Each row comes from the steps of one path. Every step used is in the known rows, and no mark comes twice. Write the path behind each row, first mark first.
Known rows
begesor, turanib: [ 0.92  0.71  0.84 -0.77  0.48  0.96 -0.57 -0.06 -1.68  0.35 -0.12  0.99
  1.20 -2.82 -1.14 -0.61  1.75  1.34 -0.31  0.16 -0.77  0.40]
begesor, turanib, kole, kiro, bazeg, mida: [-1.57 -2.21 -1.28 -0.56  1.10  3.21 -2.72 -2.02  0.24  4.09 -0.53  3.41
 -0.10  3.68  3.07 -0.03 -1.95 -1.89  1.71 -1.54  0.06  1.14]
gebalup, mida, begesor, turanib, kole: [ 3.50 -0.12  2.51 -0.50  0.91  2.72 -2.23  0.58 -1.77  0.11 -0.60  1.03
 -0.93 -0.45 -2.63 -0.59 -0.39 -0.48 -0.28 -2.78 -3.01  0.83]
mida, bazeg, turanib, kole, kiro, begesor: [-1.47 -0.81 -1.62  0.23 -0.38 -1.11 -0.34  0.81 -0.33 -0.62 -0.39 -1.45
 -1.03  0.27  0.07 -1.99 -1.79 -1.16  1.33  1.81 -0.07 -0.20]
kigu, mida, begesor, turanib, kole, kiro: [-0.11 -3.84 -0.34  0.19  0.68  2.34 -3.20 -1.64  2.17  1.72 -0.98  2.56
 -0.40 -1.29  2.94  0.04 -0.24 -0.83  2.70 -1.66 -2.18  0.22]
kigu, mida: [-0.85 -0.87  0.70  0.17 -1.88  0.73  1.44 -0.40  1.79 -0.26  0.22  1.14
  1.15 -3.22  2.23  2.25  1.48  0.69 -0.66  0.62 -0.53  0.50]
bazeg, kiro: [-0.16  1.22  0.95 -0.59 -0.99 -1.14  1.23  0.48 -1.04 -1.91 -0.41 -0.33
 -0.18 -0.90  1.10  1.44  0.75 -0.46 -1.63  0.28  0.99  0.80]
kigu, mida, bazeg, kiro, begesor, turanib: [-0.87 -1.09 -1.24  1.32  1.68 -3.45  0.69 -0.17  0.18 -1.25  0.37 -2.40
  0.55 -5.68 -1.03 -0.92  1.37 -1.23  2.71 -0.07  0.41 -1.30]
kole, kiro, bazeg: [-2.61 -0.24  1.67 -2.50 -2.01  3.76 -1.55 -1.18  1.05  1.79 -0.39  2.99
  0.33  1.63  0.69 -0.53 -0.21 -0.09 -1.57 -1.05  0.42 -0.61]
begesor, turanib, kole: [ 0.57 -0.43 -0.57 -0.08  1.39  1.43 -0.84 -0.04 -1.95  0.75 -1.20  0.81
  0.87 -0.33  0.38  0.21  0.02  1.02  1.62 -0.89 -2.22  0.90]
mida, bazeg, kiro, begesor, turanib, kole: [-0.18 -0.31 -1.77  0.83  2.90 -2.69 -0.24  0.79 -1.81 -0.51 -1.04 -2.79
 -0.51 -1.40 -1.66 -1.25 -0.77 -1.26  3.38 -0.93 -0.82 -0.61]
kiro, bazeg, mida, begesor, turanib, kole: [ 0.06 -2.10 -0.27 -0.25  0.94  1.92 -2.15 -1.31  1.35  4.97 -0.57  2.50
 -1.74  3.59  0.59  1.15 -0.54 -2.56  0.87 -3.82 -0.16  1.14]
kiro, begesor, mida, bazeg, turanib, kole: [-0.78  0.92 -1.59  1.71  0.23 -3.01  3.00  0.71 -1.20 -1.09  0.67 -2.72
  0.25  2.24 -1.44 -0.67 -1.69  0.90  1.39  2.10  0.96 -1.30]
kole, mida, bazeg, turanib: [ 1.82  2.19 -0.65  0.19 -0.75 -2.80  0.36  1.34  0.89 -2.59  1.25 -3.01
  0.16 -0.80 -0.78 -0.24  2.29  0.91 -2.80  2.15  1.82  0.38]
gebalup, mida, bazeg: [ 3.32  1.87  3.59 -0.33 -0.98  0.34 -0.49  2.22 -0.80 -1.95  0.21 -0.64
 -0.96 -2.82 -3.52  0.04  0.96  0.25 -3.76  0.35 -2.03 -0.44]
kiro, bazeg, mida, begesor: [-0.52 -0.55  1.87 -1.06 -2.03  1.71 -0.57 -0.61  3.20  3.94  0.33  2.73
 -2.45  2.49  0.22  2.15  0.60 -2.36 -3.04 -2.58  1.55  0.85]
bazeg, turanib: [-0.07  1.27  0.46 -0.46 -2.05 -1.01  1.51  0.48 -1.71 -1.83  0.49 -0.49
  0.28 -1.08  0.33  0.27  1.51  0.25 -1.75  1.87  1.21  1.38]
gebalup, mida, begesor, turanib: [ 3.79  0.94  4.02 -1.11  0.13  2.35 -1.98  0.56 -1.64 -0.40  0.37  1.50
 -0.84 -2.92 -4.07 -1.36  1.33 -0.16 -2.23 -1.88 -1.59  0.32]
begesor, mida: [ 0.11  1.80  1.53 -0.08 -1.02  0.63  2.51 -0.20 -0.36 -0.40  0.68  1.31
  1.51  1.04 -0.03  1.30  0.07  2.71 -1.94  1.44  0.61 -0.81]
kiro, begesor, turanib: [-0.86  0.76  0.24 -0.83  0.86  1.35  0.60 -0.10 -1.47  0.83  0.15  0.60
  1.35 -3.53 -2.79 -1.85  0.77  1.30  0.87  0.28  0.02 -0.07]

Write each row's path
[-2.34 -2.69 -2.55  1.35 -0.68 -1.43  0.22 -0.24  1.56 -0.92  0.04 -1.58
 -0.39 -1.60  2.33 -0.75 -1.45 -1.38  2.83  2.01 -0.16 -0.26] | kigu, mida, bazeg, turanib, kole, kiro, begesor
[-0.63  1.02 -2.44 -0.24  2.39  2.00  0.55 -0.05  0.06  0.71 -0.19 -0.51
  1.82  0.27 -0.68 -1.31 -0.69  2.22  2.09 -0.55  0.07  0.96] | kiro, begesor, turanib, kole, mida
[-0.33  0.16 -1.02  0.18 -1.37 -0.63  1.26  0.37 -2.05 -1.32 -0.49 -0.85
  0.19  1.35  1.85  1.01 -0.19 -0.12  0.24  0.92 -0.17  1.84] | bazeg, turanib, kole
[-1.32  0.08  0.81 -0.85 -1.65  1.55  0.63 -0.70  1.67  3.01  0.66  2.39
 -0.60  2.10  1.19  2.23  0.14 -1.30 -2.43 -0.83  1.74  1.16] | kiro, bazeg, mida
[-1.24  0.80 -0.11  0.47 -0.59 -2.05  1.55 -0.01 -0.47 -1.50  1.56 -1.10
  0.41  0.29 -1.51 -2.65 -1.27  0.91 -0.39  3.57  2.39 -2.17] | kole, kiro, begesor, mida, bazeg, turanib
[ 1.08  1.64  0.88  0.94  0.11 -3.85  1.73  0.55 -0.64 -2.30  0.52 -1.69
 -0.11  0.65 -0.58  1.18  0.37  0.54 -1.48  1.23  1.25 -1.93] | begesor, mida, bazeg, kiro
[-0.94  0.39 -1.04 -1.14 -1.15  1.18 -0.52 -0.56  2.11  0.92  0.27 -0.70
 -0.66  5.40  0.54  0.43  0.04 -0.93 -0.67 -2.82  1.79  1.08] | kiro, bazeg, turanib, kole, mida, begesor
[-1.60  1.95  0.86 -0.08 -0.68  0.99  3.92 -0.10 -0.10  0.09  1.04  0.77
  1.55  0.45 -1.66 -0.03 -1.02  2.74 -0.69  1.62  1.46 -1.20] | kiro, begesor, mida
[-2.17 -1.71 -0.34 -1.79  0.80  4.00 -3.15 -1.71 -0.78  2.72 -1.27  2.71
  1.09  2.70  1.09 -1.55 -1.49 -0.09  2.41 -2.34 -1.49 -0.22] | begesor, turanib, kole, kiro, bazeg
[ 0.82 -1.26  2.63 -2.02  0.43  5.38 -4.44 -1.07 -0.73  1.98 -0.80  3.04
 -0.80  2.52 -1.80 -2.38 -1.89 -1.60  0.35 -4.33 -2.24 -0.26] | gebalup, mida, begesor, turanib, kole, kiro, bazeg
[-1.73  2.03  0.30  0.33 -0.26 -1.22  4.19 -0.30 -1.20 -1.61  1.03 -0.54
  1.10  0.91 -0.53  0.30 -1.40  1.04 -0.08  1.24  2.86 -0.88] | bazeg, kiro, begesor, mida
[ 0.19 -0.37 -0.88  1.15 -0.16 -1.97  0.11 -0.04 -0.80 -1.60  0.18 -1.03
 -0.01  3.25  1.73 -0.55 -1.84  0.60  0.53  2.77  0.27 -1.15] | begesor, mida, bazeg, turanib, kole, kiro
[ 0.67 -1.79  1.00  0.13  0.05  0.54 -1.11 -1.14  1.83  1.14  0.10  1.58
  0.13 -4.35 -0.01  0.38  2.59 -0.11  0.70 -1.58 -0.97  0.01] | kigu, mida, begesor, turanib
[ 1.75  0.90 -1.10  0.30  0.65 -0.33 -0.57  1.46  2.44 -0.39 -0.64 -1.74
 -0.30  1.38  0.27  1.49  0.44  1.39 -1.13 -0.06 -1.37  0.18] | turanib, kole, mida, bazeg
[ 1.07  1.69  0.48  1.00 -1.00 -3.67  2.02  0.74 -1.19 -2.24  1.38 -1.97
  0.49  0.28 -1.32  0.00  0.99  1.28 -1.62  2.83  1.40 -1.45] | begesor, mida, bazeg, turanib
[-0.83  1.05 -3.03  0.19  2.83 -0.23  0.92 -0.30 -0.90 -0.98 -0.06 -2.04
  1.29  0.90  0.47 -0.80 -1.21  0.50  2.81 -0.82  1.53  1.23] | bazeg, kiro, begesor, turanib, kole, mida
[ 1.54 -2.78 -0.29  0.23  1.16  2.06 -3.42 -1.10  1.36  3.41 -0.69  3.12
 -2.23  1.55  2.65  0.37 -1.30 -2.15  0.49 -1.05 -0.52  1.69] | bazeg, mida, begesor, turanib, kole, kiro
[-2.78  0.04 -1.55  0.53 -0.65  0.55  2.47 -0.96 -1.53 -0.93  0.68  0.32
  1.30  3.63  1.71 -1.43 -3.65  1.00  1.80  2.78  1.98 -0.28] | bazeg, turanib, kole, kiro, begesor, mida
[ 1.07 -0.09 -1.04  0.91 -0.60 -2.77  0.14  1.46 -1.12 -1.27 -0.71 -2.48
 -0.99  0.37  0.11  0.49  0.45 -0.52 -0.01  1.15 -0.99  0.44] | mida, bazeg, turanib, kole
[ 0.25 -0.82 -0.06  1.20 -0.73 -3.58  0.72  0.60  1.62 -2.28  0.02 -1.91
 -0.47 -3.68  1.71  2.15  1.81 -1.35 -0.20  0.26  0.02 -0.64] | kigu, mida, bazeg, kiro
[ 0.40 -0.88  0.64  0.85 -1.11 -1.36  0.36  0.58  2.58 -0.35  0.05 -0.53
 -0.14 -4.17  0.56  1.87  2.24  0.18 -0.77  0.76 -1.48 -0.90] | kigu, mida, bazeg
[ 2.37  0.48 -1.82  0.46  2.80 -0.44 -1.92  0.75  0.76  0.12 -0.55 -1.70
  0.68  0.08 -0.82 -0.40  1.01  1.62  0.67 -0.56 -1.59 -0.02] | begesor, turanib, kole, mida, bazeg
[ 1.12  1.00  0.82  0.11 -0.40 -3.18  0.06  1.47 -0.20 -2.03 -0.47 -1.93
 -1.27 -1.85 -0.54  1.06  1.44 -1.03 -1.76  0.22  0.11 -0.53] | mida, bazeg, kiro
